Each row comes from the steps of one walk. Every step used is in the known rows, and no mark comes twice. Write the walk behind each row, first mark first.
Known rows
vupid > nivumu > nadu > nepet: [  1.3   4.5   1.4  23.8  13.9  -3.1 -26.8  -1.9  18.7 -11.4  -5.2 -12.9
 -31.7   6.9   7.7   2.7 -12.9   0.3 -31.5  -4.3]
nadu > nepet > nivumu > vupid > pazu: [-23.2  -8.6  -4.7 -19.3   1.1  22.8  11.9  10.1   0.9  -0.4 -19.5   1.4
  -4.5   4.3   9.7 -22.7  -7.1   6.1  -0.8   1.8]
gubes > vupid > nivumu > nepet > nadu: [ -0.9 -13.5  -1.4  27.6   3.0 -23.2  -5.5   5.7  -8.2   6.2  -9.2   9.8
 -12.0  15.7 -15.2  23.3  29.4   3.8   0.0  -4.2]
gubes > nivumu > nadu > nepet: [ -4.1   8.1  -4.1   7.2  24.1 -20.5 -31.9  -8.4   8.8  -1.9  -4.9  -8.9
 -17.7   9.2 -13.6  -8.9  -6.0   2.9  -6.4  -0.5]
nepet > nadu > nivumu > gubes > vupid: [  8.9  -0.9   6.3   2.3  -2.6  15.4  -1.9 -12.7  12.8   6.6  19.6   7.6
   6.5 -24.6 -16.7   5.8  -8.3 -11.2  15.3  -8.6]
nivumu > nepet > nadu: [ -8.9   0.8 -14.6 -21.6  18.0   9.3 -23.6  -9.2   7.5 -13.9 -20.9   1.2
  -1.7   2.5  21.6  19.7 -32.3  18.2   2.3 -13.4]
nivumu > vupid: [-12.5   7.1  10.2  -1.8 -12.5   4.0  34.3  18.1 -22.7  10.1  14.6  -5.8
   0.3  20.9 -13.0  -3.4  23.3   0.0  -0.2   3.5]
nadu > nepet > nivumu > vupid: [-30.9  -6.6   0.6 -15.7   0.6  29.7  14.0  -0.3  10.5   2.1 -15.6   2.4
 -10.7   2.7   6.0 -26.0  -6.1   1.3   5.7   2.9]
nivumu > gubes > vupid: [  2.6   9.7   9.3   1.3 -23.6   4.3  22.4  -5.5 -36.7  19.1  -4.5  10.5
  13.0  15.7 -43.6  11.6  10.2   7.2   8.0   4.4]
nadu > nivumu > gubes: [-14.7  16.3  19.1  -7.6 -10.5  16.2  21.7  11.5  12.0  18.2   8.8  -1.2
   3.2 -21.4 -28.4   0.8 -19.0  -1.0  17.5   2.3]
nadu > nepet: [-31.5   8.6  -8.2 -25.0  -4.4  14.0   3.3 -18.7   8.0  -9.2 -29.9  11.4
  -7.4  15.5  22.5 -16.1 -26.8  17.8  -0.7   4.6]
nadu > nivumu > gubes > vupid > pazu: [ -4.0   7.3  14.5  -3.1 -14.8  -0.2  21.2  28.9 -10.3  23.4   3.9   3.2
  10.9 -16.2 -35.5  10.0  -5.5   2.6  16.1   1.6]
gubes > nivumu > vupid: [-11.0   5.5   9.8  19.6   7.0 -25.2  15.9   9.6  -6.0  15.7  15.0  -5.2
  -6.9  19.6 -37.9 -10.8  45.2  -3.6  11.7   6.5]
vupid > pazu: [  6.7  -2.4 -20.6 -22.4  -4.3 -21.5   5.6  18.3 -28.0 -15.7  -7.9  -0.4
  21.7  19.3  16.7   9.1  -2.1  16.4 -22.2  -2.5]
gubes > nivumu > nepet > nadu: [ -9.0   1.0  -7.3   5.5  28.3 -21.8 -24.4  -9.3  14.7  -1.0 -10.0  -0.1
  -9.2   6.0 -13.4   5.4   6.7   9.3  12.6  -5.4]
vupid > nivumu > nadu: [  9.6   3.0   2.7  31.2  14.0 -10.5 -22.1   0.4  14.4 -11.6  10.0 -17.5
 -26.0   7.2  -0.8   9.1   0.2  -6.6 -33.2  -5.7]
pazu > nadu > nepet: [  0.3   3.7  -7.5 -17.0  -6.5  18.9  -7.2 -34.5  20.3 -17.9 -16.0   9.8
   1.0  -8.0  57.7 -15.0 -22.4   2.1   4.9   6.4]
gubes > nivumu: [-12.6   3.2  -0.8  13.0  12.6 -29.5   0.4 -13.3   9.3   3.3   6.5   1.0
  -4.1  15.7 -25.3  -9.4  29.5  -1.1   8.4   5.7]

Which walk is each row?
[  6.3  -7.7  -1.3  -6.9  -7.6  29.0  -3.7 -28.1  14.4  -5.5 -13.1  10.3
   2.8 -17.2  32.7 -16.5  -9.6  -6.7  13.4   5.4]
pazu > nadu > nepet > nivumu > gubes > vupid
[  1.7  -8.4   0.7  29.0   0.4 -22.0 -10.9   7.0 -12.6   5.1  -5.2   3.7
 -17.4  17.4 -14.9  13.2  20.1  -0.9 -13.6  -0.6]
gubes > vupid > nivumu > nadu > nepet
[  1.7  -1.9   7.0   0.7   2.7  14.7   4.2  -1.4  20.3   1.7  28.9  -0.8
  -0.2 -22.0  -1.5  -1.7  -2.2 -15.0  10.9  -9.0]
nepet > nadu > nivumu > vupid
[ 12.9 -22.5 -15.2  -3.4  -9.0 -18.5   1.8  12.3 -28.6  -1.6 -12.1  13.3
  17.4   7.0  13.9   6.0  21.3   3.1   0.1   1.9]
gubes > vupid > pazu > nadu > nepet > nivumu
[  3.3  10.0  13.9  30.8  -6.9   1.7  10.8  -7.5   6.5   4.4   1.3  -3.1
 -13.5   9.4 -27.8   6.4  14.9   0.0 -13.0   2.6]
vupid > nivumu > gubes
[ 11.9   9.1  11.9  -4.3 -11.0  21.0   4.9 -12.7  22.9   1.1  11.7   0.4
   8.5 -33.0  22.1  -3.8 -17.6 -10.6  18.7   4.9]
pazu > nadu > nivumu > gubes
[ -2.9  10.7  -9.2 -19.5  11.8  11.2 -34.1  -7.4  -1.6 -15.6 -13.4 -11.2
 -14.5   6.8  21.6  -1.5 -50.4   9.2 -26.0  -6.7]
nivumu > nadu > nepet
[  4.1   5.8  -2.9  14.2  23.9 -28.9 -28.2  -6.5   4.6  -1.5  10.9 -13.6
 -12.3   9.7 -22.8  -2.2   6.9  -4.3  -8.1  -1.5]
gubes > nivumu > nadu
[ -0.4 -16.9  -5.0  -1.8  20.9  16.1 -17.1  -2.9  13.0  -9.5  17.8 -17.9
  -4.7 -11.4  -4.3  -8.1  -8.6 -20.0 -14.1  -7.9]
nepet > nivumu > nadu
[ 15.8 -15.1  -9.8  -0.3 -12.7 -28.6   6.0  22.1 -28.6   3.0  -0.4  10.9
  20.9   3.8   8.1  15.6  21.4   2.5   2.4   1.4]
gubes > vupid > pazu > nadu > nivumu
[ 25.6  -4.7 -20.9 -18.9  -6.0 -14.9  -3.7   6.3 -17.3 -22.3  -5.1   0.3
  25.2   2.9  45.7   7.0  -5.7   8.4 -16.9  -0.6]
vupid > pazu > nadu
[ 14.4   4.3  12.4   1.3 -13.7  14.6   6.8  -8.9  13.8   6.5  10.6   4.7
   9.4 -30.3  14.9  -0.3  -7.7 -11.6  20.9   5.3]
pazu > nadu > nivumu > gubes > vupid
[ 26.6   0.6  -8.8 -17.7  -8.9  -5.4   0.8  18.6 -11.6  -9.4  -1.6  -2.0
  25.1 -15.0  29.0   8.5 -15.1   6.7  -6.9  -0.6]
vupid > pazu > nadu > nivumu > gubes
[  6.7   2.7  12.5  -0.1  -8.2  14.0  12.5   2.8  20.8   2.1  19.9  -3.3
   3.3 -28.1  30.0  -7.4  -1.2 -15.2  17.6   4.0]
pazu > nadu > nivumu > vupid
[ 22.5   5.0   1.9  -2.6 -24.2  -1.3  14.9   4.1 -45.2  12.0  -7.7   9.1
  23.6   9.2 -23.8  16.4   7.1   9.8   1.0   2.8]
nivumu > gubes > vupid > pazu > nadu
[-15.6 -17.7   7.3   3.3   3.6  19.8  27.2  12.6   2.8   7.7  22.1  -9.6
   0.1  -2.0 -20.1 -16.7  30.0 -19.8   5.1   0.5]
nepet > nivumu > vupid
